What can hang from each mark:
dabis: pogir vabak
fulu: digo luzab pogir
digo: fulu madi
fufem: fulu
luzab: madi
fufuduf: fulu
pogir: dabis fulu fuso
fuso: pogir

Each row was made from one small tree. Brackets hold a mark, then the marks that hang from it, in alphabetical order. Every link used is in the known rows. Write each row's tree.
Known rows:
(fufem fulu): [ 42.0 -37.3   2.9  23.3  12.2 -18.4 -15.0 -36.8  18.2 -14.1  -0.2 -22.7
  -3.7   3.5  14.8   8.4  10.1  12.6  29.8  64.1 -15.9 -30.4   2.8   1.3
  30.9 -76.5  -2.0  50.3]
(fufem (fulu digo luzab (pogir dabis))): [-19.7  22.5 -16.6  16.1   9.6 -14.9 -22.0  -0.3   9.2 -22.6  20.8 -27.5
  17.1  -9.3   4.2   7.3 -11.1  17.8  25.4  31.4  -1.5 -18.4  11.3  22.0
  38.8 -53.5 -11.2  10.4]
(fuso (pogir (dabis vabak) (fulu (digo madi) luzab))): [-30.8   3.4 -13.0  11.3  12.0 -11.0 -26.0   4.1   0.1 -18.8 -20.1 -26.6
  60.7   1.4   3.8  -0.6 -18.2   9.5   1.8  27.7   4.1 -36.4   3.4   2.9
  46.3 -24.8 -41.7   0.4]
(fufem (fulu digo luzab pogir)): [ -1.8  21.0  -9.7  24.2  14.6 -16.8 -21.0  -3.3  12.3 -22.5  27.0 -28.3
  12.5 -14.0   2.3   8.1 -10.2  17.7  35.5  34.3 -14.3 -13.8   7.6  23.0
  43.2 -56.3  -2.2  35.3]
(fuso (pogir (dabis vabak) fulu)): [ 16.5 -64.9  -8.1  26.2   6.3 -14.7 -15.3 -21.5   2.6 -18.9 -28.0 -16.4
  48.6   5.3  15.9   6.5  -9.2   7.1  -3.8  52.6   2.5 -51.9  12.6 -12.7
  24.2 -43.2 -39.8   7.8]
(fuso pogir): [ 40.8 -57.0   0.9  32.8   6.1 -14.8 -14.6 -39.5  26.7 -20.9  -7.6 -10.6
  16.5  10.2  17.9   6.0 -12.2   8.0  13.9  58.1 -13.9 -38.0   5.5  -6.8
  33.4 -60.4 -24.7  38.0]
(dabis pogir vabak): [ 40.6 -57.1  -2.1  27.5  -0.5 -10.0 -10.9 -29.5   8.8 -19.4 -12.8 -13.0
  36.7  10.6  -3.1   6.0   2.5   9.5  -3.9  52.3 -13.6 -51.8   7.4   8.4
  16.3 -58.7 -28.8  45.1]
(fufuduf (fulu (digo madi) luzab (pogir (dabis vabak)))): [-30.9  34.7 -15.0  17.6   0.4  -9.2 -31.3  -0.3   1.2 -28.7   5.4 -32.1
  66.5   2.7  -0.6  -1.2 -19.4  14.4   4.4  22.5  -0.6 -22.0   5.9  25.4
  32.6 -35.7 -36.1  13.5]
(dabis vabak): [ 56.0 -58.3   0.2  21.1  -1.7 -16.4 -12.8 -30.4  17.5 -22.5  -0.5 -15.1
  24.4  23.4   0.9   5.0   4.9  11.5  10.5  59.1 -15.8 -49.8   5.4   5.8
  17.1 -65.7 -23.4  56.4]
(fulu (pogir fuso)): [ 30.5 -33.2 -10.9  25.2 -10.1 -16.5 -18.5 -34.8  20.9 -37.8  12.5 -16.6
  10.4  -0.8   9.2   0.2   3.3  11.2  12.6  41.0  -7.6 -50.5  11.5   3.1
  16.3 -46.8 -25.8  35.1]
(fuso (pogir fulu)): [ 28.1 -52.4  -1.1  33.5  17.5 -19.6 -14.0 -32.2  11.1 -17.2 -16.8 -17.6
  24.8  -5.9  26.1   4.9 -12.9   6.8  16.8  61.9  -7.0 -37.7   5.6 -17.0
  34.7 -49.0 -28.5  29.2]
(fufem (fulu (digo madi) luzab (pogir dabis))): [-35.9  46.1 -14.0  11.4  13.5  -9.4 -28.7  -0.3  11.1 -21.9   6.2 -30.1
  19.7  -5.2   3.1   3.0  -5.3  14.9  24.4  25.7  -0.1  -8.3   2.2  29.8
  41.1 -44.4 -12.4   9.4]
(fufem (fulu digo)): [ 29.6 -14.5  -0.4  18.2  15.2 -17.1 -15.0 -27.8  16.8 -13.8   9.8 -20.5
   5.6  -3.4   8.6  13.0   1.0  17.2  53.2  51.7 -20.0 -32.9   0.7   6.8
  45.6 -68.8  -7.3  47.6]
(fufuduf (fulu (luzab madi) (pogir dabis))): [-16.4  25.5 -13.4  27.7  -2.2 -14.8 -16.8 -25.8  12.0 -28.2  12.2 -24.8
  18.1  -3.8  24.1  -2.8 -20.1   8.9 -13.5  35.7   6.9  -0.5  10.1  11.0
  22.0 -45.6 -23.2  14.8]
(fufuduf (fulu digo (luzab madi) (pogir dabis fuso))): [-33.8  43.7 -21.9  16.4 -12.1 -14.6 -19.3 -21.0  12.4 -39.8  25.5 -24.2
  25.5 -16.2  15.2  -1.6 -18.6  13.7   0.6  10.6   5.8 -21.7  11.7   5.5
  35.7 -26.5 -32.1   2.5]
(pogir (dabis vabak) (fulu (digo madi) luzab) fuso): [-27.2   6.6 -18.7  -5.4  -2.7 -14.6 -28.3   1.5  -3.8 -31.1  -3.1 -34.2
  48.1  -1.0  -2.5  -9.4   2.0  10.5   7.8  20.7   7.7 -56.0   5.8   0.0
  34.9 -21.6 -44.6   6.1]
(fufem (fulu (digo madi) luzab pogir)): [-21.3  43.9  -7.8  18.7  16.8 -11.3 -26.9  -3.0  14.3 -20.8  12.9 -30.2
  15.1 -12.3   3.8   4.4  -4.9  16.5  33.7  29.2 -12.4  -4.8  -1.7  31.7
  45.7 -45.8  -3.4  33.6]
(fufem (fulu digo (luzab madi) (pogir dabis fuso))): [-35.8  37.7 -21.3  10.2  -8.0 -11.8 -16.1 -12.6  17.3 -34.0  19.0 -22.8
 -10.1 -17.8   5.6   4.2   1.8  13.9  11.4   8.6   4.2 -17.7  11.0  12.4
  37.4 -31.1 -13.5   2.3]
(fufuduf (fulu (digo madi) luzab (pogir fuso))): [-23.8  38.0 -13.5  18.8  -2.2 -14.1 -33.7 -16.5   8.1 -36.8  21.3 -35.1
  42.5 -20.7   9.3  -7.6 -15.1  12.4  20.2  18.7  -8.0 -25.1   2.8  12.2
  44.7 -27.9 -27.7  26.2]
(digo (fulu luzab)): [ 24.6  -9.5  -1.4  14.8  20.4 -24.1 -20.7  -0.4   8.7 -14.8   7.9 -33.7
  19.5   5.6  11.4 -11.5  -5.3  12.6   7.8  61.9  -7.9 -30.0   8.4  10.6
  31.6 -62.6 -25.6  44.2]

Which tree is each row?
[-27.0  43.6 -16.8   7.9   5.0 -10.7 -28.7  -0.9  16.3 -27.7  11.2 -23.7
  32.7   7.1   0.3  -3.5 -16.4  14.7  17.5  25.2   3.4 -21.1   3.6  29.4
  32.6 -39.6 -33.4  10.1]  (fulu (digo madi) luzab (pogir dabis))
[-31.7  23.3 -18.4  -7.4   3.7 -17.6 -28.6  -7.4   1.3 -30.3   3.7 -35.2
  31.3  -8.5  10.9 -12.8  -3.0  10.1  18.5  24.4  10.9 -47.2   2.4  -4.0
  41.7 -24.5 -41.5   3.3]  (pogir dabis (fulu (digo madi) luzab) fuso)
[-15.3  -3.7 -19.5  11.1   1.1 -19.1 -26.6   7.0   2.6 -32.6   7.9 -33.7
  24.4  -6.4   9.7 -15.3  -1.4  10.4 -10.4  34.9  10.6 -43.2  19.9  11.4
  19.9 -37.3 -38.2  -0.4]  (digo (fulu luzab (pogir dabis fuso)))
[ -6.1   7.3 -15.4   4.1  15.7 -23.8 -21.0  -1.7   1.5 -19.7  12.9 -30.5
  35.0  -4.3  13.5  -3.3 -19.5  15.8  24.6  42.6   6.4 -41.8   7.9   1.4
  39.3 -48.3 -36.1  12.7]  (pogir dabis (fulu digo luzab))
[  9.9   5.0  -8.7  13.1  18.8 -25.2 -18.6  -6.6   4.8 -18.1  19.8 -30.5
  29.9  -9.7  12.1  -2.8 -16.7  15.5  33.4  47.8  -6.6 -36.9   4.5   2.5
  43.5 -51.1 -26.7  37.2]  (pogir (fulu digo luzab))
[-11.8  44.5  -9.7  24.2   9.2 -12.6 -11.9 -11.7  22.6 -23.2  21.8 -19.8
  -6.5 -16.4   7.0  10.4  -5.3  15.7  25.2  25.7 -11.5   3.2   3.9  24.3
  41.9 -45.4  -0.3  35.2]  (fufem (fulu digo (luzab madi) pogir))
[-42.5  39.3 -20.3  11.7  -7.1 -12.7 -35.1 -13.4   4.4 -36.6  15.3 -33.8
  48.3 -11.6  11.4  -8.4 -17.4  11.8  11.9  14.6   4.6 -30.3   6.8  11.7
  39.4 -26.0 -37.3   1.5]  (fufuduf (fulu (digo madi) luzab (pogir dabis fuso)))
[-32.2  23.4 -17.0   6.7   3.6 -14.1 -34.2   8.1   5.9 -31.8  -6.5 -35.9
  28.6  -2.5   9.5 -19.5   3.8   8.5 -12.7  30.4  12.1 -32.9  10.8  17.5
  21.2 -28.7 -39.8  -0.2]  (digo (fulu luzab (pogir dabis fuso)) madi)
[-21.7   6.5 -19.7  11.9 -10.0 -12.0 -16.8   6.7   7.3 -34.9  -2.1 -24.8
  20.9   0.4   2.1 -10.5   8.5   8.0 -32.2  21.0  10.1 -33.5  18.8  16.4
  11.3 -24.9 -38.0   1.8]  (digo (fulu (luzab madi) (pogir (dabis vabak) fuso)))
[-11.2 -24.1 -15.7  15.7   9.5 -15.8 -19.6   4.6  -2.7 -20.2  -4.6 -24.0
  59.2  -1.1   5.4   4.0 -24.0  11.3   4.4  34.1   2.7 -45.6  13.2  -4.0
  43.0 -33.5 -40.1   1.7]  (fuso (pogir (dabis vabak) (fulu digo luzab)))
[ 12.8   4.2  -4.3  12.5  15.8 -19.6 -18.9 -12.3  14.2 -15.6  23.4 -30.0
   4.4  -5.0   5.0   6.3  -6.3  17.7  37.4  44.2 -15.8 -23.3   3.1  11.7
  51.0 -66.4  -2.1  43.1]  (fufem (fulu digo luzab))
[  2.3 -19.2 -16.4   3.2   2.0 -21.4 -17.6 -22.7   3.2 -29.1   3.7 -21.1
  31.2  -8.8  15.5  -0.7  -4.1  12.7  33.7  37.3   5.8 -66.8   9.0 -14.7
  32.9 -38.2 -45.2   6.9]  (pogir dabis (fulu digo) fuso)
[  1.0  16.9 -11.7  15.1  -5.0 -10.5 -26.0 -23.4  23.2 -36.6   7.8 -16.9
  25.4  -4.4   2.3   0.4  -1.5  13.9  36.4  24.2  -9.3 -42.2   0.3  13.6
  32.8 -30.6 -34.2  30.9]  (fulu (digo madi) (pogir fuso))
[-11.8  -9.9 -13.2  11.3  -4.2  -8.8 -28.0  -0.8   4.1 -31.8 -25.7 -24.6
  45.4   6.6   1.1  -9.6  16.2   7.8  -9.2  33.0   5.5 -49.7  11.4  15.5
   9.5 -27.1 -49.3   5.0]  (digo (fulu (pogir (dabis vabak) fuso)) madi)
[ -5.8   7.3 -11.8  10.2   7.5 -21.0 -10.8 -19.8   9.1 -19.8  -0.2 -24.7
   1.3   0.5  25.4  -7.8  -5.4   8.0  -8.0  45.3  13.0 -17.0   5.7  -2.6
  23.7 -45.4 -28.0  16.2]  (pogir dabis (fulu (luzab madi)))
[-35.8  50.2 -15.8  17.5   7.6 -12.7 -32.0  -8.1   6.3 -27.1  12.4 -32.0
  53.1  -5.1  13.3  -3.0 -26.8  14.9  16.3  27.1   1.6 -12.3   3.5  21.3
  39.8 -38.1 -32.5  10.9]  (fufuduf (fulu (digo madi) luzab (pogir dabis)))
[-24.2  22.9 -20.0  -2.1  -2.7 -20.2 -13.4 -15.9   9.3 -30.9  12.3 -25.2
   8.4 -13.0  16.1  -6.4  -7.6   9.4   9.8  20.6  11.7 -37.3   7.8  -9.2
  37.5 -25.2 -37.1   4.0]  (pogir dabis (fulu digo (luzab madi)) fuso)
[ -9.8 -18.9 -21.2  -2.3  -5.1 -21.3 -21.3   1.0  -6.5 -30.5  11.7 -31.2
  46.6  -4.0  -2.4  -5.6  -4.2  12.3   7.0  24.6   7.0 -68.6  14.5  -6.6
  31.2 -31.5 -43.1   7.8]  (pogir (dabis vabak) (fulu digo luzab) fuso)
[ -9.1 -12.1 -14.2  -1.7  -3.5 -12.1 -22.8 -14.9  -1.0 -29.8 -16.1 -24.1
  47.9   2.0   0.6  -3.0   6.0  10.6  21.1  27.8   4.3 -64.1   3.1  -5.8
  29.2 -24.8 -50.6   9.5]  (pogir (dabis vabak) (fulu (digo madi)) fuso)
[  7.4  12.8  -0.9  24.7  21.1 -12.5 -23.8  -4.5  15.2 -18.4 -17.4 -23.3
  28.9   1.9  14.1  -5.9   1.5  10.7  16.2  54.6  -7.3 -20.1   1.7  23.5
  21.2 -44.1 -32.5  34.6]  (digo (fulu pogir) madi)
[-24.9  12.6 -18.4  15.7 -10.5 -12.2 -15.6 -23.6  17.9 -35.4   9.0 -26.1
 -21.9 -12.4  13.8  -0.9  10.6   8.6 -12.4  21.1   8.2 -12.3  12.6   7.3
  24.1 -38.5  -7.8   4.9]  (fufem (fulu (luzab madi) (pogir dabis fuso)))
[-23.8   2.3 -15.0  15.9   5.8 -12.9 -10.0  -3.6   8.9 -20.5 -10.0 -17.0
  41.5  -2.1   9.2   5.3 -20.8   9.3  -3.9  24.2   4.9 -27.2   8.8  -3.3
  41.7 -24.3 -36.8   2.5]  (fuso (pogir (dabis vabak) (fulu digo (luzab madi))))
[-19.1   9.0 -19.9  -0.5  -8.7 -17.3 -12.4  -7.3   3.4 -30.1   6.7 -24.7
  24.3  -4.2   3.6  -2.9  -0.1   9.8  -2.0  16.1   9.1 -48.7  10.3  -4.6
  31.2 -21.8 -40.3   7.8]  (pogir (dabis vabak) (fulu digo (luzab madi)) fuso)
[ 22.4 -40.7 -12.2  23.3  -7.1 -11.6 -17.2 -17.4  12.7 -29.4  -2.7 -12.6
  33.9  20.2  -0.9   6.5  -0.5  11.9  -1.8  44.8  -0.8 -45.9  14.6  16.6
   3.1 -54.1 -32.0  20.8]  (fulu (pogir (dabis vabak)))
[-19.8  36.3 -15.2  18.9  -3.7 -13.3 -14.0 -16.6  20.4 -34.0  25.7 -23.5
 -11.7 -23.4   5.9   6.9   4.0  13.8  18.3  13.0  -8.5 -14.1   6.7  15.4
  43.0 -34.4  -4.1  26.9]  (fufem (fulu digo (luzab madi) (pogir fuso)))
[  5.1  -4.5 -10.6  11.6  -2.3 -23.1 -12.6 -27.8  11.6 -29.5   8.1 -28.1
  -8.0 -13.2  20.0 -10.4   3.8   6.3  -5.6  37.2   3.1 -30.0   5.4 -12.1
  29.1 -34.1 -23.4  33.4]  (pogir (fulu (luzab madi)) fuso)
[-17.2  48.6  -9.3  24.7  11.8 -14.7 -30.7 -11.1   8.8 -25.6  17.7 -31.9
  48.2 -10.5  12.0  -2.2 -24.7  15.0  24.6  32.0 -10.9  -9.4  -0.3  24.0
  44.6 -40.1 -24.7  34.3]  (fufuduf (fulu (digo madi) luzab pogir))
[ 27.9 -68.2  -5.5  25.4  -5.2 -10.3 -15.5 -28.8  16.4 -22.4 -19.3  -8.9
  37.4  24.8   3.7   8.4  -8.5   8.3  -6.9  50.2  -2.5 -49.7  12.2  -6.2
  22.0 -54.7 -34.6  16.9]  (fuso (pogir (dabis vabak)))
[ 14.8 -43.2 -13.1   7.6  -1.5 -22.8 -17.9 -32.4   2.0 -29.2  -6.3 -25.7
  18.8  -2.2  20.8  -6.1   5.0   8.2  10.8  49.4   9.9 -62.8  10.6 -20.5
  18.2 -45.2 -38.9  10.7]  (pogir dabis fulu fuso)
